Each row comes from the steps of one walk. Every step used is in the known rows, and no mark comes twice. Write the walk behind each row, first mark first.
Known rows:
fadi > romipot > tevor: [-0.39  0.83 -1.11 -0.83  0.76  0.23 -1.39  0.10 -0.73 -1.59  0.63  0.27
 -1.80  0.86  1.62  0.97  1.65 -0.75  0.63 -0.14  0.21 -1.89  0.24  0.10]
fadi > zusuv > tevor > romipot > mavafa > nikol: [-1.30  0.10  0.90 -0.12  0.63 -0.83 -2.69  0.59 -0.68 -0.84 -1.91  1.70
 -0.56  0.09  0.15  1.37  0.90  0.92 -4.97  0.39  0.54 -0.40 -1.94  2.32]
nikol > mavafa > romipot: [ 0.16  0.64 -0.35 -0.75  0.58  0.94 -0.03  0.06 -0.11 -1.21 -0.86  0.96
 -1.51  0.98  0.20  1.00  0.23 -0.35  1.03  0.65  0.21 -2.49  0.12  0.25]
kapi > mavafa > nikol > fadi: [ 0.26  0.40 -0.56  0.36  0.04 -0.09  0.82  0.39 -0.52 -2.90 -0.09  2.09
 -0.38  0.38 -0.29  1.07  0.39 -1.27 -5.15  1.20  0.46 -0.59 -1.47  0.84]
fadi > romipot: [ 0.18  0.54 -0.70 -0.65  0.55  0.53 -0.71 -0.06 -0.57 -1.32 -0.34  0.11
 -1.52  0.75  1.41  0.94  0.77 -0.62  0.76  0.11  0.22 -1.58 -0.76  0.87]
nikol > fadi > kapi: [ 0.39  0.52 -0.45  0.76 -0.12 -0.57  0.30 -0.07 -0.07 -0.99 -0.56 -0.10
 -0.85  0.02  0.65  1.83  0.17 -0.82 -1.99  0.53  0.26 -0.11 -0.85  0.33]
tevor > romipot > mavafa > nikol > fadi > zusuv > kogid: [-0.50  0.46  0.95  0.56  0.62 -0.48  0.44 -0.05 -0.42 -2.36 -2.63  2.44
 -0.61 -0.10 -1.63  1.41  1.52  0.51 -5.68  0.91  0.65 -0.48 -1.54  0.63]
kapi > mavafa > romipot: [ 0.53  0.58  0.33  0.28  0.50  1.19  0.05  0.10 -0.79 -1.13  0.65  1.66
 -1.66  1.07  0.76  1.12  0.52 -0.61  0.15  0.54  0.28 -2.54 -0.20  0.33]
tevor > romipot > fadi > kapi: [-0.41  1.41 -0.64 -0.15  0.13 -0.56 -2.76  0.28 -0.43 -0.97 -0.24  1.04
 -1.18  0.20  0.74  2.04 -0.24 -1.17 -3.07  0.09  0.49 -1.93 -0.84  1.18]
kogid > zusuv > tevor > romipot > mavafa > nikol > fadi: [-1.32  0.15  1.61 -1.08 -0.06 -1.91 -1.96  1.04 -0.20 -3.27 -1.08  2.17
  0.56  0.82 -0.62  1.01  0.22 -0.17 -5.31  0.87  0.62  0.91 -1.96  2.31]
kogid > zusuv: [ 0.68  0.27  0.73 -0.20  0.31  0.01 -0.83  0.03 -0.57 -0.03 -0.41  0.57
 -0.27  0.63  0.85  0.84  0.87 -0.08  0.81  0.55  0.42  0.64 -1.70  0.13]
tevor > romipot > mavafa: [-0.31  0.71  0.83 -0.47  0.28  0.16 -1.11  0.31 -0.66 -1.04 -1.03  1.57
 -1.61  0.72  0.72  1.35  0.67 -0.06 -2.32 -0.01  0.45 -1.71 -0.19  1.47]
tevor > romipot: [-0.18  0.66  0.26 -0.35  0.25  0.06 -0.60  0.17 -0.83 -0.59 -0.62  0.58
 -1.39  0.52  1.44  1.23  0.57 -0.23 -1.74  0.20  0.46 -1.03 -0.43  1.26]
zusuv > tevor > romipot > mavafa > nikol > fadi: [-1.58  0.33  0.62 -0.67  0.01 -1.35 -1.61  0.97 -0.28 -3.25 -1.42  1.99
 -0.12  0.55 -0.37  1.21  0.29 -0.23 -6.70  0.59  0.59 -0.10 -1.30  2.55]
kapi > mavafa: [ 0.72  0.59 -0.04  0.33  0.23  1.00  0.50  0.01 -0.94 -0.59  0.31  0.97
 -1.41  0.65  1.15  1.14  0.42 -0.63 -0.87  0.51  0.24 -1.46 -0.80  0.78]
mavafa > romipot > fadi > nikol: [-0.58  0.96 -0.66 -0.28  0.48  0.29 -3.00  0.37 -0.46 -3.22 -0.49  1.68
 -0.62  0.61 -0.26  0.87  0.93 -1.06 -2.27  0.31  0.28 -1.75 -0.90  0.44]
mavafa > nikol > fadi > zusuv > tevor: [-0.83 -0.25 -0.20  0.88  0.35 -1.20 -1.88  0.41 -0.29 -1.04 -1.90  0.35
  0.57 -0.46 -0.13  1.11  1.07  0.55 -5.01  0.97  0.40  1.77 -2.80  1.28]
kogid > zusuv > tevor: [-0.11  0.08  1.06 -0.43  0.19 -0.39 -1.72  0.35 -0.57 -0.07 -0.40 -0.15
  0.22  0.72  1.21  0.76  0.54  0.42  0.75  0.46  0.33  1.46 -2.14  1.11]
kapi > fadi > romipot > tevor: [ 0.19  0.85 -1.47 -0.95  0.78 -0.70 -2.67  0.27 -0.96 -2.69  1.06  0.86
 -1.43  0.84  1.32  0.98  2.23 -0.57 -0.84  0.35  0.20 -2.35 -0.19  0.11]
zusuv > tevor > romipot > mavafa: [-1.09  0.54  1.14 -0.72  0.19 -0.28 -2.03  0.63 -0.67 -0.99 -1.01  0.89
 -1.12  0.80  1.06  1.25  0.29  0.44 -2.34 -0.03  0.38 -0.94 -0.62  2.45]
kogid > zusuv > tevor > romipot > mavafa > nikol: [-1.00  0.28  1.65 -1.37  0.31 -1.12 -2.11  0.91 -0.53 -2.07 -0.81  2.29
  0.08  1.01  0.02  0.98  0.27  0.18 -3.58  0.52  0.69  0.23 -2.02  2.23]
mavafa > romipot: [ 0.22  0.42  0.12  0.16  0.67  0.78 -0.80  0.04 -0.58 -0.42 -0.46  1.01
 -1.21  0.85  0.73  1.03  0.86 -0.01  0.36  0.18  0.38 -1.47 -0.53 -0.02]
mavafa > nikol > fadi: [-0.08  0.26 -0.76  0.34  0.22 -0.52  0.00  0.31 -0.27 -2.23 -1.18  1.39
  0.07  0.15 -0.34  1.00  0.69 -0.76 -4.78  0.92  0.61  0.42 -1.79  0.51]
zusuv > tevor: [-0.40  0.29  0.06  0.00  0.27  0.18 -1.32  0.33 -0.65  0.14 -0.73 -0.31
 -0.47  0.48  1.46  1.01  0.48  0.33 -0.63  0.18  0.24  0.39 -1.57  1.38]

Which walk is each row?
[ 0.04  0.58 -0.12 -0.71  0.64  0.57 -1.26  0.07 -0.43 -1.79 -0.76  1.04
 -1.81  0.91  0.73  1.08  0.85 -0.48  0.18 -0.08  0.21 -2.25 -0.55  1.06] => fadi > romipot > mavafa
[-0.10  0.51 -0.62 -0.95  0.83  0.32 -0.97  0.28 -0.38 -2.80 -0.91  2.33
 -1.23  0.89 -0.07  0.98  0.73 -0.74 -2.46  0.29  0.51 -2.11 -1.26  1.07] => fadi > romipot > mavafa > nikol
[-0.71  0.29  1.58 -1.07  0.01 -0.92 -1.78  0.56 -0.74 -0.63 -0.26  0.10
 -0.23  0.86  1.45  0.92  0.21  0.32 -0.39  0.33  0.40  0.76 -1.47  1.97] => kogid > zusuv > tevor > romipot
[-0.40  1.14  0.13  0.58  0.80  0.23 -2.31 -0.26 -0.80 -0.19 -1.89  1.18
 -0.77 -0.19 -0.31  1.40  1.36  0.42 -2.44  0.45  0.49 -1.00 -1.73  0.35] => tevor > romipot > fadi > zusuv > kogid
[ 0.41  0.56 -0.97 -1.08  0.83 -0.60 -2.52  0.47 -0.61 -3.97 -0.46  2.88
 -0.88  0.86 -0.41  0.99  1.33 -0.54 -3.84  0.71  0.51 -2.53 -1.69  1.05] => kapi > fadi > romipot > mavafa > nikol
[ 0.62  0.74 -1.12 -1.24  0.02 -0.43 -0.74  0.20 -0.60 -4.08 -0.74  0.85
 -0.99  0.43  0.19  0.78  0.93 -0.78 -2.23  1.30  0.04 -1.72 -0.68  1.17] => kapi > fadi > nikol > mavafa
[-1.16  0.07  0.54  0.34  0.00 -1.32 -1.22  0.62 -0.73 -2.26 -0.68  1.25
 -0.34 -0.05  0.22  1.36  0.38 -0.14 -6.46  1.16  0.39  0.00 -1.77  2.48] => kapi > mavafa > nikol > fadi > zusuv > tevor > romipot
[ 0.93  0.14 -0.28  0.98  0.61 -0.61 -2.74 -0.14 -0.93  0.02 -1.05  0.52
 -0.50 -0.32  0.71  1.25  2.08  0.83 -1.99  0.79  0.27 -0.29 -2.15  0.21] => kapi > fadi > zusuv
[-0.39  0.89 -0.76 -0.98  0.78  0.57 -0.74  0.27 -0.25 -1.52  0.12  1.12
 -1.82  1.09  0.39  1.02  1.17 -0.51  0.82  0.44  0.22 -2.89  1.11 -0.44] => nikol > mavafa > romipot > tevor
[-0.22  0.31 -0.20  0.22  0.31 -0.44 -0.42  0.45 -0.12 -2.67 -1.61  2.43
 -0.18  0.33 -0.98  1.12  0.83 -0.55 -5.35  0.78  0.59 -0.32 -1.56  0.69] => romipot > mavafa > nikol > fadi
[ 0.09  0.67 -0.73 -1.10 -0.05  0.44  0.77  0.04 -0.32 -3.04 -1.20  0.20
 -1.32  0.47  0.49  0.78  0.36 -0.97 -0.90  0.82  0.02 -1.32 -0.24  1.20] => fadi > nikol > mavafa
[-0.10  1.56 -0.44 -0.10  0.01 -0.11 -1.86  0.31 -0.71 -1.52  0.84  1.76
 -1.65  0.46  0.80  2.10 -0.64 -1.67 -3.32  0.42  0.36 -2.99 -0.44  1.54] => tevor > romipot > fadi > kapi > mavafa
[-1.54  0.85  0.80 -1.52 -0.26 -1.44 -3.97  0.91 -0.69 -3.45 -0.29  0.84
  0.31  0.63  0.51  0.76  0.31 -0.73 -3.04  0.46  0.31  0.52 -1.82  2.45] => kogid > zusuv > tevor > romipot > fadi > nikol
[ 0.53  0.52 -0.54  0.08  0.42  0.72  0.64  0.26 -0.85 -1.61  0.18  2.20
 -0.87  0.59  0.39  1.04  0.34 -0.92 -3.45  0.88  0.55 -1.42 -1.49  0.80] => kapi > mavafa > nikol
[-1.50  1.10  0.35 -2.43 -0.34 -1.36 -3.42  0.91 -0.26 -4.16 -0.71  0.77
  0.01  0.76  0.04  0.71 -0.31 -1.12 -2.47  0.95  0.17 -0.53 -1.18  2.74] => kogid > zusuv > tevor > romipot > fadi > nikol > mavafa
[-0.10  0.62 -0.38 -1.17  0.26  0.70  0.26  0.19 -0.24 -3.51 -0.85  0.88
 -1.59  0.91  0.07  0.76  0.44 -0.85  0.04  0.78  0.05 -2.37  0.40  0.74] => fadi > nikol > mavafa > romipot
[ 0.07  0.25  0.46  1.16  0.79  0.03  0.39 -0.24 -0.28 -1.76 -2.79  2.21
 -0.15 -0.24 -1.91  1.26  1.84  0.68 -4.51  1.04  0.57  0.17 -2.28 -0.25] => romipot > mavafa > nikol > fadi > zusuv > kogid
[-1.29  0.43  0.63 -0.94  0.37 -0.53 -1.70  0.89 -0.67 -2.01 -1.14  2.18
 -0.60  0.73  0.28  1.19  0.23  0.15 -4.96  0.25  0.63 -0.80 -1.34  2.49] => zusuv > tevor > romipot > mavafa > nikol
[-0.83  0.15  0.58  0.44  0.35 -1.22 -1.59  0.36 -0.33 -2.11 -2.21  2.24
 -0.64 -0.19 -0.83  1.47  1.24  0.13 -6.60  0.78  0.58 -0.36 -1.45  1.40] => tevor > romipot > mavafa > nikol > fadi > zusuv
[ 1.00  0.79 -0.21  0.52  0.07  0.68  0.83 -0.11 -0.68 -0.42  0.79  0.67
 -1.80  0.48  1.34  1.89 -0.20 -0.97 -0.57  0.44  0.18 -1.91 -0.59  0.67] => fadi > kapi > mavafa
[-0.47  0.74 -1.44 -0.68  0.44 -0.47 -0.01  0.50 -0.61 -4.51  1.25  1.97
 -1.25  0.88  0.17  0.98  1.15 -1.91 -4.02  0.82  0.32 -2.19 -0.07  0.57] => kapi > mavafa > nikol > fadi > romipot > tevor
[-1.79  1.27 -0.64 -2.02 -0.21 -0.75 -3.03  0.84 -0.35 -4.09 -1.05  0.65
 -0.68  0.51  0.28  0.95 -0.37 -1.14 -3.82  0.65  0.11 -1.61 -0.58  3.00] => zusuv > tevor > romipot > fadi > nikol > mavafa
[-0.91  1.37 -0.14 -0.34 -0.09 -0.55 -2.81  0.65 -0.70 -1.45  0.92  1.08
 -1.16  0.52  1.09  2.02 -0.93 -1.21 -3.44  0.30  0.24 -2.17 -0.94  2.49] => zusuv > tevor > romipot > fadi > kapi > mavafa
[-0.30  0.33 -1.25 -0.59  0.40 -0.59 -0.23  0.28 -0.21 -3.66 -0.77  1.21
 -0.54  0.53 -0.05  0.90  0.58 -1.26 -3.66  0.75  0.43 -0.70 -1.42  0.91] => mavafa > nikol > fadi > romipot
[ 0.06  0.48 -0.38  0.42  0.15 -0.72 -0.10  0.31  0.11 -2.54 -1.17  2.10
 -0.58  0.17 -0.84  1.86  0.14 -0.90 -5.14  0.72  0.51 -0.77 -1.37  0.60] => romipot > mavafa > nikol > fadi > kapi
[ 0.67  0.53 -0.63 -0.31  0.11 -0.57 -1.40  0.22 -0.98 -3.29 -0.35  0.87
 -0.60  0.30  0.69  0.84  1.57 -0.43 -2.92  0.79  0.19 -0.62 -1.31  0.90] => kapi > fadi > nikol
[-1.09  0.46 -0.05  0.73  0.86 -0.19 -5.46  0.44 -0.42  0.13 -1.19  0.72
 -0.07  0.09  0.09  1.20  1.11  0.66 -1.47  0.26  0.29 -0.55 -2.13  0.76] => mavafa > romipot > fadi > zusuv > tevor
[ 1.30  0.43  0.07  1.14  0.87  0.13 -0.80 -0.55 -1.02 -0.20 -1.51  0.80
 -0.53 -0.23 -0.04  1.20  2.41  1.24 -1.08  0.94  0.34 -0.37 -2.23 -0.54] => kapi > fadi > zusuv > kogid
[-0.91  0.34  2.13 -1.17  0.09 -0.84 -2.24  0.68 -0.58 -1.13 -0.63  1.07
 -0.46  1.04  0.82  1.06  0.35  0.48 -1.10  0.20  0.40  0.06 -1.27  2.18] => kogid > zusuv > tevor > romipot > mavafa
[-0.43  1.23 -1.49 -1.16  0.06  0.12 -2.04  0.33 -0.18 -3.56 -1.22  1.01
 -0.71  0.29 -0.32  0.86  0.23 -1.50 -2.46  0.88  0.11 -1.69 -0.86  1.18] => romipot > fadi > nikol > mavafa
[-0.28  0.47 -0.16 -0.45  0.31 -0.25 -1.12  0.12 -0.08 -3.06 -1.02  0.93
 -1.30  0.74  0.04  1.08  0.77 -0.78 -1.52  0.24  0.19 -1.48 -0.51  1.07] => nikol > fadi > romipot > mavafa
